What can hang from each mark:
babifu: pibu sotak
vebel: piru
sotak: babifu
pibu: babifu
ridu: nasi pibu piru
piru: ridu vebel
nasi: babifu ridu vebel

Every row comes from one small tree of marks. The marks that hang from a mark follow it in brackets, in alphabetical order. Every link used is in the known rows. Which tree was each row made from?
Known rows:
sotak[babifu[pibu]]: [ 15.7   7.2 -12.0 -41.3  35.5 -42.4  -4.4  43.3   0.0   1.3 -22.0  23.6
  -0.1 -10.7  -1.6  -4.4  11.8 -33.3  31.0  -0.1 -14.4   3.2   8.6]
babifu[pibu sotak]: [ 18.8 -17.3   6.4   4.6  36.7 -49.8  -5.4   6.6 -11.0   4.1 -10.9   1.3
  -0.2  16.9 -15.6 -18.1  33.0  -1.4  14.9 -15.6  33.2   1.8  -6.7]
vebel[piru[ridu[nasi[babifu] pibu]]]: [-28.7 -20.7 -23.5 -60.9  -5.0  13.4  10.2   5.3 -35.1  11.1   2.1 -36.6
   9.0  17.9  28.5 -49.2  39.0  -5.4  51.8   0.9 -17.8 -52.1  -0.7]
nasi[ridu vebel]: [ -5.1 -11.8  10.2  -6.5   1.4  15.6  32.0  13.5 -35.6 -17.9 -15.8 -26.7
  -7.5  59.6  -9.9  -0.2  -7.1   1.3  15.1 -30.8 -11.7 -40.9   9.0]
piru[vebel]: [ -7.6 -30.0  -7.4 -25.1 -24.9  13.4  15.7  -9.6 -13.3  12.9   3.1 -13.7
  -0.3   0.5  -8.5  19.2  -0.7   8.3   4.3  -3.3 -12.4 -14.5  16.5]
ridu[nasi]: [-15.6   3.0 -25.0   0.7 -22.5  18.9   1.1  -9.7  -4.0  -5.9   0.0 -16.1
  16.4  16.5  24.5 -16.4  28.5  -2.2   3.2  11.5 -12.2  -9.5  -1.2]
pibu[babifu[sotak]]: [ -3.6 -19.0  26.1  23.9  17.8   6.2 -17.5 -13.1  16.3   8.6   0.1   0.1
 -13.0  -4.1  -9.5 -24.7  19.4  -6.9 -14.2 -31.7   0.7  -7.1  -9.0]
vebel[piru]: [-14.9 -26.3  21.5 -39.9   3.9 -22.0  -9.1  -0.7   1.0  -9.5  19.4  13.1
   2.8  20.7  10.0 -17.2  16.9 -12.4   4.2  -0.5   9.4 -10.3  -2.3]
sotak[babifu]: [ -5.1  -1.2   8.4 -27.7  16.9 -12.5  -1.9  33.6  11.1   7.4 -10.5   6.5
  -4.2 -17.4   9.9 -10.0   1.6 -26.9  19.6  -2.9 -30.8   8.3   8.6]
ridu[pibu[babifu]]: [ -8.4  29.0 -15.4  14.1   7.8  46.2  -3.7  -3.7  -0.3   0.8   6.8   6.2
 -17.8 -19.3  -7.3   5.1 -16.5  -4.8  -2.6 -19.9   4.7 -29.3  -5.2]
vebel[piru[ridu[nasi[babifu[sotak]]]]]: [-25.0 -68.4  19.5 -48.9   4.2 -24.1  -2.4  -3.5 -21.4  20.1  -5.6 -42.0
  14.1  35.0  26.6 -78.1  75.1  -5.7  43.5 -13.4 -19.2 -31.1  -5.0]
piru[ridu[nasi pibu]]: [ -7.3   9.4 -41.9  -7.7   0.2  26.9  18.5 -15.6 -23.5  24.2   2.7 -46.5
  14.4   0.1  -5.8  -7.5  12.4  16.5  13.0   4.2 -26.4 -28.2   5.9]
ridu[nasi piru]: [-27.7 -13.8 -48.2  -7.9 -39.1 -17.1  13.2 -20.4   2.4  -1.3   1.1 -23.1
  36.5  26.9  44.5 -14.8  26.0  10.9   7.9  17.6  10.2  19.3  -2.0]
babifu[sotak]: [ -0.6 -22.2  28.0  18.4  18.8 -18.3  -4.9  -7.4  -1.7  10.5  -2.3 -16.2
  -4.3  11.9  -4.2 -22.8  24.5   4.1   2.4 -17.4  11.9   7.4  -4.4]
vebel[piru[ridu]]: [ -2.3 -45.4  18.2 -55.8  21.1 -37.4  -0.2  -9.8  -2.6  19.0  17.0  -6.2
  10.3   5.7 -19.3 -15.2  11.4   2.0   3.7  -2.4 -22.3 -12.7   8.3]
piru[ridu[pibu[babifu]] vebel]: [ -3.9 -20.2 -21.0 -28.0   0.3  42.5  19.1 -21.2 -16.8  42.9   7.3 -24.2
  -8.7 -32.5 -41.1  27.1 -22.1  17.0   1.7 -23.1 -36.9 -49.3  21.2]
piru[ridu vebel]: [  6.7 -48.2  -6.5 -42.9  -7.1  -0.8  22.6 -18.1 -18.3  42.1  -1.6 -30.3
   9.9 -12.1 -35.3  21.2  -8.4  21.5   3.4  -3.9 -39.6 -19.2  28.9]
nasi[babifu vebel]: [-13.8 -23.2   5.8  -9.0 -23.1  14.6  17.7  23.6 -37.9 -10.6 -31.8  -9.6
 -12.6  40.1  17.6 -30.5   7.5 -11.9  46.2 -24.4  -3.4 -27.4  -3.0]
ridu[nasi pibu[babifu] piru]: [-33.9  15.0 -60.5   7.0 -35.2  26.7   9.5 -22.7   1.9  -1.6   6.3 -16.5
  17.5   6.9  37.3  -9.8  10.6   6.0   7.9  -0.1  12.0 -11.5  -7.5]
nasi[babifu[pibu sotak] ridu vebel]: [  7.3 -29.4  10.9 -12.1  29.4 -22.8  32.5  42.0 -61.3 -14.7 -47.7 -23.1
 -14.0  73.9  -3.1 -41.6  38.6 -10.2  65.2 -46.9  20.8 -55.2  -6.0]

Which tree is each row?
[-38.7 -19.6 -68.5 -26.7 -58.3  17.6  37.3 -25.9 -28.3  12.1   8.0 -47.6
  28.0  25.1  34.0  12.7  10.8  24.3  27.3  11.7  14.9  -8.8  15.3]
ridu[nasi pibu piru[vebel]]
[-33.3 -17.7  -7.0  18.4 -22.4  38.2  25.3   9.2 -60.8  -6.9 -26.7 -53.0
 -10.2  65.7  36.1 -65.2  47.9  -5.6  63.1 -37.1  10.3 -41.6  -9.5]
ridu[nasi[babifu[sotak] vebel] pibu]
[ -5.8 -21.9   5.5 -50.1  24.5 -15.5   9.2  -7.6 -19.4  21.8  21.6 -17.4
   0.7   3.5 -20.9  -8.1  -0.4   6.3  15.5  -7.8  -7.5 -26.6   6.4]
vebel[piru[ridu[pibu]]]
[-29.1 -22.3 -19.8  -7.9 -44.1  33.8  18.9  14.8 -43.3 -16.2 -30.8 -25.6
   3.2  53.7  43.6 -48.5  35.2 -13.7  49.3 -15.0 -17.2 -37.3  -5.2]
ridu[nasi[babifu vebel]]
[-15.5 -38.6 -20.3 -26.5 -29.2  15.7  28.1   5.9 -47.9  12.6 -33.3 -44.8
  12.1  41.1  16.3 -44.8  25.1  -1.1  47.0 -17.1 -47.3 -41.2   4.4]
piru[ridu[nasi[babifu vebel]]]
[-10.9 -17.7   6.2 -44.1  26.8   7.2  -5.7 -13.9  -3.0  19.9  22.5  -0.4
  -6.6 -15.7 -23.6 -10.3  -5.3  -3.1   0.3 -22.6 -19.6 -44.5   2.1]
vebel[piru[ridu[pibu[babifu]]]]
[-23.0 -21.0 -42.1 -24.5 -36.2  -2.6  37.9 -16.4 -24.8  20.3   7.6 -29.8
  11.6   9.0   8.8  28.2 -13.1  27.1  23.5   1.3  27.6   1.4  16.2]
ridu[pibu piru[vebel]]
[-46.9 -20.6 -72.5 -36.7 -68.2  27.3  40.4  -3.3 -40.4  10.6 -11.9 -49.8
  19.7  23.4  57.9 -13.6  26.9  15.9  62.2   9.4  16.0 -23.5   7.1]
ridu[nasi[babifu] pibu piru[vebel]]
[-21.0 -10.9 -43.4 -32.8 -21.8   9.4  56.4  -4.8 -33.2  10.4   2.4 -50.3
   8.5  26.1   5.3  35.2 -17.1  31.0  29.0  -5.0  21.4 -28.0  21.8]
nasi[ridu[pibu piru[vebel]]]
[-30.7  10.0 -60.3   1.8 -34.1   2.8  23.1 -17.8 -13.1  -0.9   4.8 -34.0
  27.1  21.9  43.5  -9.4  13.2  15.6  23.1  14.1  25.1   4.7  -3.0]
ridu[nasi pibu piru]
[-23.8 -36.3 -31.3 -51.1 -36.5  -1.3  48.0  15.2 -30.6   4.7 -23.5 -40.3
  10.6  27.1  32.0   5.2   6.9  18.0  51.0  -3.4   6.1 -30.0  13.9]
nasi[babifu ridu[piru[vebel]]]
[-27.2 -39.3 -17.1  -0.2 -17.6   5.4  19.1 -29.5  -8.3  28.2   7.2 -30.7
  -2.1   4.4   0.8   3.1   3.2  20.2  10.9 -30.2  28.3  -8.9   6.6]
ridu[pibu[babifu[sotak]] piru[vebel]]
[-10.9  12.8 -41.9  -1.7   0.4  51.8   3.5 -20.4  -7.0  22.2   3.2 -29.1
   6.5 -16.6  -9.8  -9.3   7.0   5.0  -2.7 -11.0 -40.9 -43.2   4.4]
piru[ridu[nasi pibu[babifu]]]
[-26.7 -12.9 -21.0 -42.1   5.1  28.7  -4.5 -23.2  -5.3  13.0  22.3 -15.1
   8.5   4.0   1.0 -26.4  20.4  -6.1   4.9 -11.4 -31.9 -51.6   2.1]
vebel[piru[ridu[nasi pibu[babifu]]]]
[ -9.6 -69.7  36.0 -47.6  18.4 -60.1   3.8  28.6 -48.9 -15.2 -22.6   6.5
 -11.0  75.5  11.0 -66.8  55.2 -25.6  65.7 -40.7  35.6 -34.1 -13.2]
nasi[babifu[pibu sotak] vebel[piru]]
[ -9.4 -68.4  28.5 -54.1   5.9 -33.8  14.6  -7.9 -28.7  11.3   6.7 -11.1
   4.3  45.1 -24.2 -21.8   7.2  -1.3  14.2 -25.9 -28.7 -26.9  11.7]
nasi[vebel[piru[ridu]]]
[-37.7 -10.6 -54.3   1.5 -47.3   5.9  40.2 -17.4 -40.2  -8.2  -4.3 -40.0
  23.6  61.1  37.1 -15.3  11.0  12.6  33.7  -9.3  17.7  -7.8   0.9]
ridu[nasi[vebel] pibu piru]
[-39.6 -45.2 -57.7 -44.3 -73.6   6.2  29.4  -7.0 -24.5   9.4 -18.4 -37.5
  28.9  25.7  61.4 -19.2  36.2  12.2  50.3  15.1   2.3 -10.7   8.1]
ridu[nasi[babifu] piru[vebel]]
[  1.3 -41.1 -57.8 -64.8 -20.1  -4.3  24.5   8.5 -45.3  29.3 -31.9 -30.3
  22.1   9.1   2.0 -15.4  42.9   4.9  55.4   4.9 -30.4 -47.6  16.2]
piru[ridu[nasi[babifu[pibu]]] vebel]
[-21.2 -31.6 -63.0 -32.3 -42.9 -36.8  29.6  16.2 -48.1 -16.7 -41.2 -12.2
  28.6  69.5  50.2 -43.1  40.6  -6.7  71.1  -3.4  25.2 -15.6  -7.8]
ridu[nasi[babifu[pibu] vebel] piru]
[-28.6  -4.0 -28.1 -15.2 -18.8   9.8  59.9  27.0 -58.3 -12.9 -31.7 -46.6
  -4.7  62.0  29.9 -15.4  -9.7  11.7  69.7 -28.7  25.5 -40.7  -0.7]
nasi[babifu ridu[pibu piru] vebel]
[-15.1  18.2 -32.2  -4.7   4.3  -0.8  41.8   4.0 -20.1  -4.0  -0.1 -35.7
   9.4  25.2  12.4  18.5 -15.4  22.0  22.8  -3.6  29.4 -14.4   2.9]
nasi[ridu[pibu piru]]
[-22.6 -18.7 -21.9 -49.2   2.9   3.8   7.9 -18.0 -23.5  13.9  21.1 -32.1
  15.5  20.2   4.0 -24.1  28.0   3.1  17.9   3.6 -20.1 -38.1   4.2]
vebel[piru[ridu[nasi pibu]]]
[-13.9 -33.7 -44.2 -14.8 -11.3 -56.5  10.4   8.8 -22.7   0.1 -33.1 -21.5
  28.7  43.0  52.4 -55.9  68.2   2.2  60.7   1.7  43.5   4.7 -15.1]
ridu[nasi[babifu[pibu sotak]] piru]
[-42.3 -45.7  -0.4 -49.2 -43.5  12.7   7.9  12.0 -41.2 -25.7 -11.5 -12.3
   3.9  75.5  51.9 -65.4  51.9 -26.3  53.6 -15.4  -7.3 -47.3  -6.8]
ridu[nasi[babifu vebel[piru]]]
[-18.9   1.5  -3.1  17.2  20.7   4.8  23.0  -7.4  -3.7   5.4  -0.6 -35.3
  -4.5  21.8   3.7  -5.4   3.3  16.0  10.4 -33.7  32.0 -22.2  -5.9]
nasi[ridu[pibu[babifu[sotak]] piru]]
[  9.2 -12.5 -50.2 -41.1   3.7 -18.4   8.9  17.7 -31.2  15.6 -32.6 -18.4
  19.7   6.2   8.6 -35.0  43.6  -3.1  51.5   8.2 -21.7 -35.2   0.4]
piru[ridu[nasi[babifu[pibu]]]]
[-10.8 -41.1  36.4 -22.9  42.9  -8.7  -8.9 -20.6  -3.1  30.3  21.1 -18.3
 -11.5  -2.8 -28.3 -31.1  17.4   0.8   1.7 -39.4  -4.3 -35.1  -2.6]
vebel[piru[ridu[pibu[babifu[sotak]]]]]
[-19.6 -37.9  30.0 -47.4   4.8  -6.0  24.0  11.9 -32.9 -29.9   4.5 -11.9
  -4.6  78.7  -1.3 -16.6  10.2 -10.7  20.0 -28.6  -4.8 -49.7   7.0]
nasi[ridu vebel[piru]]
[-15.9 -28.2 -11.4 -13.5 -16.5 -20.7  48.1   2.6 -30.0 -12.2 -15.3 -31.4
  12.8  66.9   9.9   3.2  -9.5  14.3  23.8 -21.2  11.7 -13.5   6.8]
nasi[ridu[piru] vebel]
